What can hang from each mark:
negude: dunopu zasef
dunopu: dekozur negude tosinok
saled: tosinok
befa: dunopu
zasef: dekozur
dekozur: nofi zasef
tosinok: safo saled

Every row comes from one small tree of marks. The marks that hang from a mark follow it in brackets, in alphabetical order. Every link used is in the known rows. Which tree was each row made from?
Known rows:
saled(tosinok): [-11.8   5.4 -15.0  13.5  24.3   4.4 -35.7  15.4 -27.5  -1.8  37.8  14.7
   8.3  29.9 -11.1  22.0  -6.7  -6.4 -30.8  29.6]
befa(dunopu(dekozur negude tosinok)): [  7.6 -14.6  -9.1  -4.5   1.0   1.3 -39.4  14.9  -4.8   3.8   9.8   7.6
  27.3  37.8  -9.1  -6.7 -22.7 -25.2 -34.8  22.8]
befa(dunopu(negude(zasef(dekozur)) tosinok)): [-10.5 -22.6   4.4  23.5  11.5  28.0 -46.0   8.5 -23.9 -10.6  25.3   4.5
  22.7  26.6  -6.3 -13.0  -8.0  -2.3 -23.9  19.6]
befa(dunopu(dekozur negude(zasef) tosinok)): [ -4.8 -17.9  -6.4   0.0   3.2   5.2 -43.1  22.4  -8.6  -8.9  11.9   3.1
  33.0  32.7  -2.7   0.1 -13.7 -18.2 -32.7  16.6]
befa(dunopu): [ -0.4  -2.1 -18.7  10.1  15.5  20.2 -36.3  -1.9 -31.8  11.6  26.5   1.3
  13.3  23.1 -14.2  19.0 -38.1   2.3 -34.8  17.5]
negude(dunopu(tosinok) zasef(dekozur(nofi))): [ -2.6 -24.8  24.1  11.8  17.5  52.0 -50.3 -11.1 -27.7  11.3  23.9   1.0
  10.6  36.0  13.5  -7.8   1.3 -11.4 -33.9  20.6]
negude(dunopu(dekozur(nofi) tosinok)): [ 15.2 -17.6  11.0 -14.7   7.0  24.3 -43.0  -2.8  -9.1  26.8   8.2   4.1
  15.5  48.9  11.5  -0.5 -13.3 -34.0 -44.4  23.6]
dunopu(dekozur(nofi) tosinok(safo saled)): [ 13.5   3.5 -14.3   0.1   9.5  -4.2 -37.8  -9.4   2.2  35.2  21.9   7.2
   9.0  69.6  -7.3  -0.1 -11.1 -52.9 -28.5   0.2]
befa(dunopu(dekozur(zasef) tosinok(safo))): [ 10.2 -13.8 -23.8  -1.0  -7.4  -7.4 -43.8   0.3   6.9  22.7   7.0  -5.6
  19.5  45.8  -4.1  -3.2 -31.6 -33.1 -38.9  21.7]
dunopu(negude(zasef) tosinok(safo)): [-17.9  -7.3  -7.8  26.7  20.0   0.8 -46.3  26.9 -10.7  -5.8  27.4  19.0
   8.0  40.7 -16.5  -8.9 -13.6 -17.0  -7.3  10.8]
negude(dunopu): [-10.4  -7.7  -5.2   3.5  19.1  37.8 -35.4   8.1 -26.5  19.5  20.4   6.9
   4.6  22.6  -7.0   7.9 -16.4   5.2 -28.2  18.1]
zasef(dekozur(nofi)): [ 10.8 -11.8   5.7   6.5  27.0  31.9 -31.8 -33.1 -26.9  20.4  23.9   8.1
  -2.2  20.8   7.6  11.6 -19.4  -3.5 -26.7  15.3]
befa(dunopu(negude tosinok)): [  1.2  -9.1 -10.4  10.9  12.0   8.3 -42.9  14.7 -21.6   2.2  25.2   9.7
  18.6  36.7 -19.8  -6.1 -36.4 -13.6 -23.1  27.5]
negude(dunopu(dekozur) zasef): [-16.2 -16.2  -1.5  -6.5  11.0  34.7 -36.3  15.0 -15.4   8.2   8.2  -0.4
  18.8  19.1   9.9  12.1   6.3   1.1 -38.0   5.7]
negude(dunopu(tosinok(safo)) zasef(dekozur)): [-20.4 -17.9  12.7  32.7   9.3  43.9 -53.4  11.5 -14.8   7.0  22.2   7.4
   8.9  42.2  -7.1 -22.6  16.1 -10.4 -28.3  14.1]
dekozur(nofi zasef): [ 13.2  -9.9 -16.1 -12.5  28.8  10.3 -30.6 -26.7 -19.0  31.2  19.5  -0.6
  -5.1  19.8  14.6  25.4 -50.1  -3.3 -19.5  20.1]
befa(dunopu(dekozur)): [  5.5  -7.6 -17.0  -6.2   4.5  12.8 -32.4  -1.9 -15.8  13.0  10.4  -1.8
  22.9  23.4  -4.7  19.3 -22.9  -9.3 -45.9  12.5]
zasef(dekozur): [ -3.4 -10.3  -0.8  17.7  20.3  27.2 -29.9 -14.6 -34.9  14.2  23.0  13.8
   2.4  17.2  -0.5   8.9  -0.4   6.7 -27.6  16.2]
tosinok(safo saled): [-10.4  13.0 -30.1  19.2  22.3   9.5 -30.9   2.0 -13.4  28.0  35.0   9.4
  -3.4  44.7 -24.7   8.5 -14.7 -12.9 -14.5  -5.6]
negude(dunopu zasef): [-20.8 -10.9  -3.2   9.9  22.3  41.3 -40.4  14.1 -30.3   7.1  23.0   2.6
   9.7  18.2  -0.1  13.2  -7.1  12.6 -28.0  10.9]
dunopu(tosinok): [  4.3  -3.0  -5.3  18.5  16.5   2.7 -39.5   5.2 -39.8  13.8  27.6  20.9
  10.9  43.8  -9.3  14.3 -12.2 -16.6 -29.0  27.8]
dekozur(nofi): [ 10.0  -2.5  -6.8  -1.0  30.1  15.2 -31.8 -18.6 -29.4  21.2  27.0  10.0
  -1.6  26.5   1.3  24.8 -38.1  -7.7 -25.2  15.7]
saled(tosinok(safo)): [-17.1  10.5 -19.8  23.3  22.4   0.7 -40.5  19.5 -11.0   0.5  38.7  14.3
   1.6  37.9 -23.0   7.9 -12.0 -18.4 -26.6  22.5]

Write each row's tree:
[-23.9  -0.4 -11.5  25.8  13.3  29.5 -49.3  22.5 -12.9  19.1  33.1   2.5
  11.1  61.0 -18.7 -12.0   5.9 -20.3 -19.3  -0.4]
negude(dunopu(tosinok(safo saled)) zasef)
[ 15.3 -20.0 -14.3 -35.5  21.0   0.8 -22.2 -15.9  11.1  24.5   1.5   0.9
   1.1  13.8  19.5  10.4 -44.3 -12.1 -13.3  13.9]
dunopu(dekozur(nofi zasef) negude)
[  0.8 -22.9  16.0  14.0  25.3  24.5 -41.9  -9.0 -20.9  -0.9  26.0  12.5
   9.1  30.6   9.1  -8.4 -10.5 -11.7 -14.6  17.4]
dunopu(negude(zasef(dekozur(nofi))) tosinok)
[-18.7 -18.5   1.3  17.6  27.2  28.0 -31.2   2.2 -22.1  -6.3  22.6  13.0
   5.5   6.3   2.3   0.4   1.4  15.8 -10.2   7.1]
dunopu(negude(zasef(dekozur)))
[ 21.2 -16.9 -19.9 -30.6   9.4  10.2 -31.9 -27.9   0.2  28.6   4.5 -17.0
  13.3  20.4  17.1  21.5 -55.0 -13.7 -39.6  17.2]
befa(dunopu(dekozur(nofi zasef)))
[  3.6 -20.9  12.5 -10.0   9.7  30.9 -47.1   4.2 -13.9  13.3  10.5   0.0
  21.9  42.8  17.8   4.2  -4.3 -27.0 -42.0  17.4]
negude(dunopu(dekozur(nofi) tosinok) zasef)
[ -7.3   3.9 -27.4  20.3  10.7   6.6 -42.2  17.2   1.5  16.1  33.1   5.2
  12.2  58.5 -37.4 -20.5 -32.3 -29.4 -12.0   6.2]
befa(dunopu(negude tosinok(safo saled)))
[  1.7 -17.5  -7.4 -18.5  16.6  19.2 -35.6  -1.9   0.1  -1.1  12.1  -8.6
  20.3  15.0   7.1  10.1 -42.0 -10.2 -28.1   3.6]
befa(dunopu(dekozur(nofi) negude(zasef)))
[-14.2 -15.4  -9.7  -6.0  18.6   5.6 -28.0  16.3  -8.8  -4.3  10.3  11.2
  16.1  10.8   5.9  12.7  -4.4  -0.6 -19.6   3.5]
dunopu(dekozur negude(zasef))
[-12.5 -11.1  -3.2  19.0  23.0   4.2 -41.1  23.0 -28.9  -6.9  27.8  19.5
  15.3  30.0  -4.2   3.6 -10.6  -6.4 -12.9  18.7]
dunopu(negude(zasef) tosinok)
[ 18.4 -24.7   2.0 -28.0   5.7  18.6 -40.6 -11.7   1.0  35.3   0.6  -4.9
  12.0  41.9  24.2   0.6 -24.9 -28.7 -37.1  27.5]
negude(dunopu(dekozur(nofi zasef) tosinok))
[  3.7  -3.5  -8.7  12.2   2.1  -9.8 -41.0   9.8  -6.9  17.0  12.0  18.4
  13.5  52.0  -9.2   0.4  -1.2 -37.5 -35.6  15.9]
dunopu(dekozur tosinok(safo))
[ -1.1  -0.4 -22.3  10.4  13.2   9.2 -37.2  13.7 -17.6  13.9  33.4   4.1
  19.6  50.9 -26.2  -7.7 -27.5 -18.7 -15.7  12.7]
befa(dunopu(negude tosinok(saled)))
[  5.3  -5.9 -20.5  -6.7   1.7   2.8 -33.8  13.4  -1.7  15.7  18.0   1.7
  28.0  49.9 -15.9  -8.4 -13.2 -29.7 -27.8   8.8]
befa(dunopu(dekozur negude tosinok(saled)))
[ -7.3 -16.8  -1.9   3.2  10.8  -3.0 -37.0  22.8 -12.8  -5.2  11.0  16.9
  23.6  32.2   5.2   3.8   4.6 -18.4 -22.9  14.0]
dunopu(dekozur negude(zasef) tosinok)
[-12.6  -4.3 -19.5  16.4  15.5  14.5 -41.9  20.0 -21.7   0.6  35.5  -0.5
  25.0  45.1 -19.2  -3.3 -18.2 -12.0 -14.5   5.5]
befa(dunopu(negude(zasef) tosinok(saled)))
[-17.6 -14.0   6.0  23.1  12.4  49.8 -44.1   5.7 -29.0  16.4  30.8   2.7
  16.7  45.6  -0.1 -13.4  29.3  -5.1 -26.4   7.4]
negude(dunopu(tosinok(saled)) zasef(dekozur))
[  4.2 -20.6 -26.4 -25.2   6.5   5.0 -27.6   1.4   9.5  14.0   0.5  -7.5
  16.1  10.2   5.5   4.2 -43.2  -2.3 -23.4  16.0]
befa(dunopu(dekozur(zasef) negude))
[ -3.1 -21.5   2.6   3.9  25.4  41.3 -38.5 -16.2 -13.6  -3.6  24.2  -7.8
  10.8   8.6   3.2  -3.1 -36.2   6.9 -20.1   7.6]
befa(dunopu(negude(zasef(dekozur(nofi)))))
[ 27.9 -20.3 -11.8 -23.7   1.9   1.2 -42.2 -20.1  -3.4  27.6   6.9 -11.4
  21.3  41.3  16.4  12.0 -46.7 -32.5 -42.7  28.2]
befa(dunopu(dekozur(nofi zasef) tosinok))
[  5.2 -18.9   5.4  -8.5  17.5   0.6 -38.5   5.0  -7.0   0.9  12.5  11.4
  19.1  35.7  13.4   4.4 -14.9 -28.3 -23.2  12.9]
dunopu(dekozur(nofi) negude(zasef) tosinok)
[  8.8  -1.1 -20.8   1.6  -2.5   3.7 -37.2   3.2 -15.6  23.0  20.0  -1.4
  30.4  56.8 -12.6   7.2  -6.0 -32.6 -43.8   9.8]
befa(dunopu(dekozur tosinok(saled)))
[ 22.3 -22.5  -6.6 -27.9  13.7  -8.2 -32.4  -9.3   8.3  23.1   2.4   5.9
   9.6  34.7  20.3   1.1 -36.3 -30.1 -17.4  25.4]
dunopu(dekozur(nofi zasef) negude tosinok)
[  4.0   3.7 -25.3   9.5  -5.1   0.2 -42.7   6.3   2.6  25.1  20.7  -1.2
  24.4  64.7 -22.4  -5.8 -11.0 -42.2 -37.0   2.7]
befa(dunopu(dekozur tosinok(safo saled)))
[ -9.5 -21.7  16.5   4.2  25.6  61.2 -41.8 -16.8 -24.3  12.8  21.5  -4.3
   3.7  15.5  14.9   1.1  -8.5   7.9 -30.9   8.9]
negude(dunopu zasef(dekozur(nofi)))
[ -0.9 -16.1  -3.7 -17.0  25.0  11.0 -28.4  -1.5  -4.0   1.7  11.0   5.3
  10.9  15.8  14.2  14.4 -23.3 -10.4 -18.9   2.1]
dunopu(dekozur(nofi) negude(zasef))
[ -1.2 -20.7 -12.5 -25.0   6.2  24.6 -29.7   0.0  -2.1  29.9  -2.1  -5.1
   8.7  15.8  16.2   9.1 -14.5  -0.4 -31.9  17.9]
negude(dunopu(dekozur(zasef)))
[ -3.5   0.2 -20.6   5.3   7.0 -10.7 -32.2  19.4  11.6  20.5  17.4  16.6
  11.7  58.5 -21.4 -17.3  -0.4 -41.5 -12.6  -0.2]
dunopu(dekozur negude tosinok(safo saled))
[  6.0 -13.2 -24.7 -16.6   9.0 -13.3 -25.6   6.0   3.9  28.1   9.1   7.0
  14.9  44.2   4.9  -3.1  -7.6 -25.0  -9.8  11.2]
dunopu(dekozur(zasef) negude tosinok(saled))
[-18.6  -5.5  -5.8  16.5  16.0  35.0 -44.7  18.6 -31.3  17.2  32.8   2.9
  17.7  52.0  -7.2   0.7  10.5 -11.6 -24.6   7.2]
negude(dunopu(tosinok(saled)) zasef)
[-12.2 -20.3   9.5  25.0  19.6  19.6 -40.8   9.8 -26.6  -7.7  24.9  18.4
  13.0  27.2   1.1  -9.1   9.5  -2.5 -14.7  18.5]
dunopu(negude(zasef(dekozur)) tosinok)
